Each row was made from one small tree. Brackets hold a mark, then the marks that hang from it, in the order of their numbers. Every link used is in the known rows. Write each row's tree.
Known rows
(k354 (k474 (k234 (k858 k443)))): [ -3 -24   3   8   5 -22  -4 -10  -6 -15   6  -9   2  -2  -2  -5  39  37
   1]
(k764 (k234 k858) (k354 k474)): [ 13 -26 -10   3   3 -11  -5  -8  -5  -9   4 -15  10  10   4  11  20  34
   3]
(k234 (k764 k354) (k858 (k443 k749))): [  5 -26  -6  13  -1 -27   4 -21   2 -11  16 -11   7  23 -10   2  16  41
  -6]
(k443 (k749 (k234 k764))): [ 37 -10  16  14  -5 -25  -7 -18  -2 -19 -12   2  -6  12 -11   7  24  37
   1]
(k474 (k234 (k858 (k443 k749))) (k354 k764)): [-18 -33  10   2   8 -30   5  -4  -4   3   6 -12   1   5  -2   7  28  42
  13]
(k443 (k749 (k234 k858))): [ 19 -11   6  12   2 -20  -3  -6  -6 -17  -5  -3  -6   4  -9  12  23  34
  -5]
(k474 (k354 k764)): [ 17 -36  19  -4   2  -4  -3   5  -4   8 -12 -13  -2   5   7  16  18  31
  13]
(k234 k858): [ 18 -24   7   6   0  -3  -3  -2  -4  -9   4  -8  -4   6   0   9  22  31
  -6]
(k764 (k234 (k858 (k443 k749))) (k354 k474)): [  3 -24 -11   7   4 -28  -3  -7   3  -9   4 -13  28   3  -1  10  26  45
   7]
(k858 (k443 (k749 (k234 k764)))): [ 33 -14  12  17  -6 -31  -6 -19   2 -18 -14   1   3  10 -10   3  26  42
  -3]
(k749 k234 k443): [ 45 -21  15  14  -3 -10 -14  -6  -6 -12 -20  -1 -14   0  -6  12  18  24
 -16]
(k443 k749): [ 22 -15  23   5  -1 -11  -7   1   4  -9  -6  -4   9  -4   0  10  28  36
  12]
(k749 (k234 k764 k858) k443): [ 41 -25   4  19  -1 -23  -9 -23 -12 -15  -5  -1 -24  17 -15  12  14  26
 -28]
(k858 (k234 (k764 k354)) (k443 k749)): [ 14 -29   3  15 -10 -24   2 -18   6  -9   9  -8  12  12  -2  -1  22  40
  12]
(k443 (k749 (k234 (k764 (k354 k474)) k858))): [ 14 -15  -9  16   4 -35  -2 -28 -10 -23   6  -8  -5  17 -15   7  22  33
  -5]
(k443 (k749 (k234 (k764 k354)))): [ 26 -14   4  14  -5 -23  -2 -24  -3 -18  -4  -5  -6  22  -9   4  14  33
  -1]
(k354 (k474 (k234 k858)) k764): [ -3 -35   3   4   0 -18  -1  -7 -16 -12   5  -9  -5   7  -1   8  38  35
  10]
(k354 (k474 (k234 (k858 (k443 k749)))) k764): [-14 -32   3   8   2 -35   0  -7  -7 -13   5  -8  12   0  -5   8  44  46
  14]
(k749 k234): [ 35 -15  12  10  -4  -5  -7  -5  -5 -16 -18  -2  -9   3   0   7  21  29
  -5]
(k749 (k234 (k764 (k354 k474)) k858) k443): [ 30 -27 -11  19   3 -29  -9 -30 -15 -18   3  -8 -18  19 -15   9  14  23
 -25]
(k858 (k234 k764) (k443 k749)): [ 24 -25  15  15 -10 -27  -4 -13   6  -9  -1  -1  12   2  -2   3  32  43
  13]

Which tree is each row?
[  4 -35   5   0   5 -26   0   5   2   9  -7 -12  19   5   2  23  20  48
  13] : (k474 (k354 (k764 (k234 (k858 (k443 k749))))))
[ 17 -26 -19  18   1 -29  -2 -29 -10 -21   3 -10  -3  20 -10   0  19  33
 -17] : (k749 (k234 (k764 (k354 k474)) (k858 k443)))
[ 23 -18  -1  17  -6 -28   0 -24   1 -18  -5  -5   3  20  -9   1  16  39
  -5] : (k858 (k443 (k749 (k234 (k764 k354)))))
[ 42 -26   2  17  -7 -17  -9 -26  -8 -14  -7  -5 -19  23 -10   7   7  23
 -20] : (k749 (k234 (k764 k354)) k443)
[ -2 -20   8  12   5 -43  -4 -24  -3 -19  12  -5   5   6 -12  -5  41  44
   7] : (k354 (k474 (k234 k764 (k858 (k443 k749)))))
[ 21 -29   2  12  -3 -17  -1 -16  -1 -11   6  -7  -1  17  -5   2  22  39
 -13] : (k234 k764 (k858 k443))
[ 15 -21   4   8   0 -21  -4   0   7  -5  -3  -7  22   2  -1  13  26  48
   4] : (k764 (k234 (k858 (k443 k749))))
[ 53 -22  15  17  -6 -20 -14 -20  -7 -14 -17   1 -19  13 -11  10  17  27
 -19] : (k749 (k234 k764) k443)
[ -8 -25  -6   5   5 -14   0 -15 -11 -15  17 -15  -6  11  -1  -4  27  28
   4] : (k764 (k354 (k474 (k234 k858))))
[ 11 -41   0  -1   4 -14   0   5  -2  11  -9 -14  10  10   7  19  16  44
   4] : (k474 (k354 (k764 (k234 (k858 k443)))))
[ -3 -22  14  -1  11 -11   0  -7  -7  -1   9 -14 -18   6   0  -2  21  27
   5] : (k474 (k234 k858) k354)
[  6 -25  -9   8  -1 -19   1  -4   6  -5   6 -12  22  13   0  10  16  45
   3] : (k764 (k234 (k858 (k443 k749))) k354)
[ 11 -35   0   7  -5 -23   1   4   1  -2  -6  -7  23   9   1  22  27  52
   8] : (k354 (k764 (k234 (k858 (k443 k749)))))
[ 29 -23  -4  18  -3 -22  -2 -21  -6 -18  -4  -3 -11  19 -10   3  19  37
 -21] : (k749 (k234 k764 (k858 k443)))
[  7 -27   3  12  -3 -22   1 -22  -4 -14  12  -7 -10  20  -8  -8  27  39
  -7] : (k474 (k234 k764 (k858 k443)))
[ 15 -23   7  13  -1 -29  -1 -16   3 -11   7  -6   8  12 -10   6  26  43
  -5] : (k234 k764 (k858 (k443 k749)))
[-13 -28 -11   8   4 -19   1 -16  -7 -15  16 -15   3   8  -1  -8  30  33
  -1] : (k764 (k354 (k474 (k234 (k858 k443)))))
[  9 -34  -2   6   0 -32  -5   2  -1  -6  -8  -7  30   0   0  23  36  53
  12] : (k354 k474 (k764 (k234 (k858 (k443 k749)))))
[-20 -22  -5   9   7 -31   2 -15  -3 -16  17 -13  10   3  -6  -5  34  38
   8] : (k764 (k354 (k474 (k234 (k858 (k443 k749))))))
[ -8 -36  10  -2   6 -13   5  -4 -12   3   6 -14 -16  13   2   8  21  32
  10] : (k474 (k234 k858) (k354 k764))
[ 17 -17  -7  17  -1 -26   3 -26  -8 -19   8  -7 -11  27 -14   7  11  33
  -9] : (k443 (k749 (k234 (k764 k354) k858)))
[ 26 -13   6  16  -1 -29  -2 -21  -7 -19  -1  -1 -11  16 -15   9  21  36
  -7] : (k443 (k749 (k234 k764 k858)))
